Each row comes from the steps of one path. Every step used is in the known rows, and no mark comes twice. Write the path behind each row, first mark first.
Known rows:
nibov/niku/penav: [ -5   0   5  13  -8   8  -7   7  15   1   2   1  11  -6   5  11  -1 -17
   1   9   5  15   6 -10  -3 -11   6]
nibov/niku/penav/siku/zesan: [-13   2   7  14  -2  15  -7   4   6   1   8  -5   5  -3 -10  -6  -8   4
  -7   8   5  -2  19 -11   6  -7  11]
tumu/zesan/niku: [ 27  21   0  -3  -8 -10 -10  10  12   7   8   4   8   2 -11   4   9  -8
   3   2  10  33 -19 -14  -9  -8  15]
tisig/temuk: [  1  16   1 -10 -10  -6  -2  -4  12   1  12   2   1   0  -4  17   3   0
  -6  10   3  21 -15  -4  -7  -7   9]
nibov/niku: [ -5  -2   0   3 -10   4  -8   3  13   7   6   6  14  -5 -11  13   1   1
  -2   7   9  14  -9  -1 -12 -11   9]
bomu/temuk/tisig: [ -9   3   6  -1 -10 -10 -11   4  20   7   2   1  -2  -3   3   8  -5 -30
   0   5   5  20 -11  -2 -19  -5  11]
nibov/niku/zesan/roset: [ 21  -7   0  -6  -9  -1 -12   8  14   2   3   1   9 -11  12  -4   0  -8
  -2   3   9   4  -3   5  -8 -12  14]
temuk/tisig/zesan/bomu: [  0  19   7  -6   1 -12  -3   4  19  -2   9   3  -9   4 -11  11   3   3
   2   1   2  28 -24 -18  -3  -8  14]
temuk/tisig/zesan/siku/penav/niku: [-27  37   5  -4   6  -2  -2  -2  17  -6  13  -7  -5   8  26  20   4   8
 -10  10   3   9  24 -20   9  -1  18]
penav/niku: [ -6  13   2  -5  -9  -2  -1   0  12   1  24   3   6  -1  29   8   4 -11
  -8  17   8  25  -9  -7  -3  -1  11]
bomu/temuk/tisig/zesan/niku/nibov: [ 18  16  10 -12  -9  -9 -13   3  14   2  -6  -6 -12  -2  -3  12   1  -2
 -11  -1   5  13 -20  -9  -4  -4  15]
zesan/bomu/temuk/tisig: [  8  -2   8   1  -5 -19  -7   6  21   5  -2   6  -4  -2 -15   2  -1 -22
   5   8   4  14 -19  -2 -11 -10  13]
siku/nibov: [-13   8   1  -2 -14   0  -1   5   8  -1   5   1  13   0 -10   8   5 -10
 -11   4   5  14  -6  -1  -3  -5  13]
bomu/temuk/tisig/zesan/niku: [  7  22   4  -7 -11 -13 -12   5  21   4  -3  -3 -13  -1  -2  18   6  -6
  -3  -4   9  15  -3  -5 -10  -3  16]
temuk/tisig/zesan/roset: [ -2  21  -1 -15  -2 -16  -8   3  20   1  16  -4  -9   1  21  15   5  -8
   4  -5   5  29 -10 -11  -7  -2  16]
temuk/tisig/zesan: [-16  25   4  -9  -5  -4  -7   2  18   0  14  -3  -8   3   8  18  -1  -5
  -2  -3   3  33 -17 -18 -11  -3  12]
bomu/temuk/tisig/zesan/siku/nibov/niku: [-25   7   6  -4  -7   1  -9   2  11   0 -22  -9   3  -4 -42  22   0  23
  -6   1   3 -18  14   5  -3 -10  16]
bomu/temuk: [ -8   2   6   2 -13  -7  -9   6  16   5   0   4   7  -5  -9  10   1 -21
  -2  11   6  12  -7   8 -15  -6  10]
nibov/niku/zesan: [  7  -4   4   1 -13  10 -10   7  12   0   1   2  11 -10   1  -2  -6  -7
  -8   5   8   9 -11  -2 -13 -12  10]
zesan/bomu: [ 11   4   5   2  -4 -12   0   8  14   2   7  12   8   1 -16   2   6  -9
   2   9   5  18 -23  -4  -2 -12  12]
temuk/tisig/zesan/siku/nibov/niku/penav: [-21  17   7   5  -2   7  -4   4  10  -7 -13 -10   3   0 -16  19  -1  10
  -3  -2  -2  -5  22 -18  12 -10  13]
penav/siku/zesan: [-17  10   5   2  -2   3  -4   2   4   3  17   0   3   2  -8 -10  -5   3
 -12   6   7   6  -2  -7  -1  -2  15]
temuk/tisig: [ -7  11   2  -3  -7  -8  -6   3  17   5  14   4   1   1  17   5  -3 -26
   0   0   4  32 -19 -15 -14  -5  11]
penav/siku/nibov/niku: [-11  -2   3   7 -10  11  -1  -1  -3   0   3  -4  17   0 -11   5  -1  18
 -15   8   6  -5   4   2   2  -5  11]
bomu/zesan/siku/penav: [-18  10   3  14  -4  -3  -3  10  14  -1  -8   5  12  -1  -7   8   2  -5
   7   1   3  -6  19   7   8  -8  20]
siku/penav/niku/zesan/bomu: [ 10  14   9   1  -3   0   0   8  16 -10  11   2   2   0  20  -7   4 -10
 -15  21   7   9   8  -9   8  -8  17]
nibov/niku/zesan/siku: [  9   0   6   4  -5   7  -7   7   8   0 -10   4  17  -9 -10  -3  -4   1
  -3   5   4 -10  -2   0  -3 -16  12]
nibov/niku/zesan/bomu/temuk/tisig: [ 22 -15  11   2  -9  -5 -13   8  20   2 -13   2  -3 -10 -21  -8  -8 -11
  -2   7   6  -2 -14   0 -15 -17  13]
zesan/siku/penav/niku: [-17  23   3   5   1  -2   1   1  11  -2   9   3  13   4  21  11   7  -3
 -10  19   5   0  24  -7  11  -5  15]

Write each row's path:
[-10   3   6  13  -6   8  -1   7   7  -4 -16  -1  20  -4 -22   9   3  -2
  -2   6   0 -14  24  -4  13 -14  11]	zesan/siku/nibov/niku/penav
[ -8  17   9  -1   3   2   0  -1   5  -4   6   0  14   3  21   5   3   1
 -18  22   1  -1   8 -10  16  -6  15]	zesan/siku/penav/niku/nibov
[ 10  15   7  -3  -4   1  -1   4   7  -6   9   0   8  -4  29  -6   0 -13
  -8  14   1   1  -3  -7   5  -6  14]	penav/niku/zesan/siku
[ 13   6   4 -11  -8  -2 -10   6   8   5   5   4   3  -1 -24 -10   3  -1
 -16  -1   8   8 -14  -9   4  -8  18]	siku/zesan/niku/nibov
[ 17   5  10  -1  -2 -20 -12  10  19   6  -2   1  -3   0 -30  -2  -2 -15
  11   9   4  30 -25 -11 -18 -12  14]	tumu/zesan/bomu/temuk/tisig
[ 16 -10   6   0 -12   6  -3  10   7  -5 -10   2  12  -7 -35  -9   1   9
 -11   6   6  -7  -7   2   1 -16  15]	siku/nibov/niku/zesan/bomu
[ 19  -7   9   7  -7   9   1   5  -3  -8  -6  -2  12  -4 -23 -16  -3  20
 -15  10   4 -17  -7  -1   9 -12  14]	penav/siku/nibov/niku/zesan/bomu
[ -9   9   9  16  -8   7   4   4  -1  -9   5  -7  10   3  15  -1  -1 -16
 -12   9  -2   5  10 -13  13   0   9]	niku/penav/siku/nibov
[-20  15   8  -6  -9  -7 -12   3  20   1   1  -6 -11  -2  -5  20  -3 -10
  -2   2   5  21  -8  -5 -16  -2  12]	bomu/temuk/tisig/zesan
[ 24  -8   7   3  -7   2  -6  10  13  -2  -4   8   9  -8 -21  -7  -1   0
  -3   8   7   3 -17  -2  -5 -18  12]	nibov/niku/zesan/bomu
[  2  18   6  -2  -2  -9  -1   7  14  -4   7   6  -1   3 -22  13   8  11
   1   5   2  20 -21  -8   1  -8  14]	tisig/zesan/bomu
[-10  14   8  -3  -4   6  -3  -2   9  -3  16  -2   8   2  29   6   1  -6
 -22  21   5  17  -1 -12   7  -2  13]	siku/penav/niku/nibov
[ 15   8   5  19 -15   3   3  10   2  -7  -4  -6   2  -1  12  -4   4  -8
  -2  -3   4  -6  17  -1  26   0  17]	bomu/zesan/niku/penav/siku/nibov
[  0  -5   4  -2 -17  14  -7   7   7  -4  -6  -3  14  -9 -16  -2  -3   0
 -15   2   8  -2  -1   1  -6 -11  13]	siku/nibov/niku/zesan
[-11  28   5   2   5  -3  -4   4   9  -1  12  -3  14   7   7   9   5   4
  -3  19   3  15  17 -15   3  -6  17]	tumu/zesan/siku/penav/niku
[ 23  19   6  17  -6  -3   1   6   5  -2   7   0   3   3  31  -2   5 -20
  -5   7   5  10   7 -16  14  -3  10]	zesan/niku/penav/siku
[-12   0   1   3  -7   3  -1   4   3   2 -12   3  23  -3 -31  11   5  14
  -6   4   4 -15   7   5   4 -13  14]	zesan/siku/nibov/niku
[  0 -11  13  20   0   3  -8   8   9   1 -10  -3   0  -5 -41 -10  -6   9
  -4  18   5 -20  18   1   8 -12  13]	nibov/niku/penav/siku/zesan/bomu/temuk
[ -2   6   0  -6   1  -9  -6   4   5   4  18  -1   2   1   2 -12   1   2
  -7   4   7   1   4   1   3  -1  19]	penav/siku/zesan/roset
[ -6   5   6  10  -3  11  -8   9  11  -3 -14   2  18  -5  -6   1  -2   0
 -10   7   3 -17  23  -2   0 -16  15]	nibov/niku/zesan/siku/penav
[ 24  11   5  23 -11   0  -1  10   7  -3   3  -2  -1  -2  27  -3   2 -17
   6   0   4   5   9  -6  19  -1  15]	bomu/zesan/niku/penav/siku
[ 12  34   8   9  -1  -3  -3   3  10  -5  10  -9 -14   6  34   8   2  -9
  -5  -2   2  20   7 -30  12   1  12]	temuk/tisig/zesan/niku/penav/siku
[  5  32   7   6  -6   2   0   3   5 -10   3 -15 -10   6  20   8   5  -2
 -13  -5   2   8  17 -26  19   2  15]	temuk/tisig/zesan/niku/penav/siku/nibov
[ -6  16   7   8  -2   3  -4  10  11  -6  -8   2  13  -1   6  -3   0 -16
 -10   6   1  -7  15  -6   2 -12  16]	niku/zesan/siku/penav
[-10  -7   5  18 -11   9  -2  11   8  -5 -20  -3  15  -8 -21   7  -1   3
   9   0   1 -20  25   7  19 -13  16]	bomu/zesan/siku/nibov/niku/penav
[-17  19   9  -3  -1 -11  -9   3  16   1  -9  -4  -6   0 -14  18  -1  -1
   3   2   0   2  -1  -3  -7  -6  14]	bomu/temuk/tisig/zesan/siku
[-12   9   4   5  -9   4   3   0  -3  -3   8  -3  13   4   1   1   1   1
 -15   8   2   4  -4  -3   5   0  12]	penav/siku/nibov
[ 10  11   7   2  -5  -1  -4   9   8  -4  -5   4  12  -4   7  -7  -2 -15
  -3   3   0   1  -8  -5  -1 -11  14]	niku/zesan/siku
[ -1   1  16  14   3  -8  -6   8  14  -1  -1  -5 -12   0 -14 -17  -9 -15
  -1  10   0  -2   8 -13   6  -7  15]	niku/penav/siku/zesan/bomu/temuk/tisig
[ 16   9   7  -4  -3   2  -6   2  -3   3   8   0   2   1 -14 -16  -1  11
 -21   4   6  -1 -12 -11  11  -4  18]	penav/siku/zesan/niku/nibov
[-26  34   5   0   4   1   0   0  12  -8  11  -4   4   6  13  22   9  16
 -11  16   3   2  25  -9  13  -3  17]	tisig/zesan/siku/penav/niku
[ -1   8   4   5   2  -5  -5   7   8  -1  15  -5  -1   0  13 -13   0 -14
  -2   5   3   3  20  -9  12  -2  17]	niku/penav/siku/zesan/roset
[ -2   2   8  20  -4  11  -3   3   4  -1   6  -3  11  -2  17   4  -5  -5
  -3  13   3   6   6 -12   5  -6   5]	nibov/niku/penav/siku
[ 18  22   6  -9  -8  -2  -7   4   8  -2   2   0  -1   1  -8  12   8   8
 -13   0   6  19 -25 -12   5  -5  14]	tisig/zesan/niku/nibov
[ 24   3   8   2  -6  -6  -2  12  13  -5   2   8   5  -4  -5 -12   0 -16
  -3   6   4  14 -25  -6  -3 -13  13]	niku/zesan/bomu
[  1  22  11  -2   6   1  -6   2   4  -3   7  -5  16   5   2   2   1   7
 -11  23   1  14   0 -19   9  -7  16]	tumu/zesan/siku/penav/niku/nibov
[  7  15   3   5  -8  -2  -7  12  17   1   5   3  -2  -1  -8  -5   6 -20
  -4  -1   8  11  17 -13   7  -7  16]	siku/zesan/niku/penav
[ -7  -2   8  -5  -3 -15 -10   8  22   7  -2   4  -9  -3 -40  -9  -4 -11
   0   4   6   6  -7  -1 -10 -11  19]	siku/zesan/bomu/temuk/tisig
[  2  -2   6   5 -13  18  -3   3  -3  -6  -2  -8  14  -6  -1 -10  -7  11
 -20   6   6 -12   2  -1   1  -6  12]	penav/siku/nibov/niku/zesan
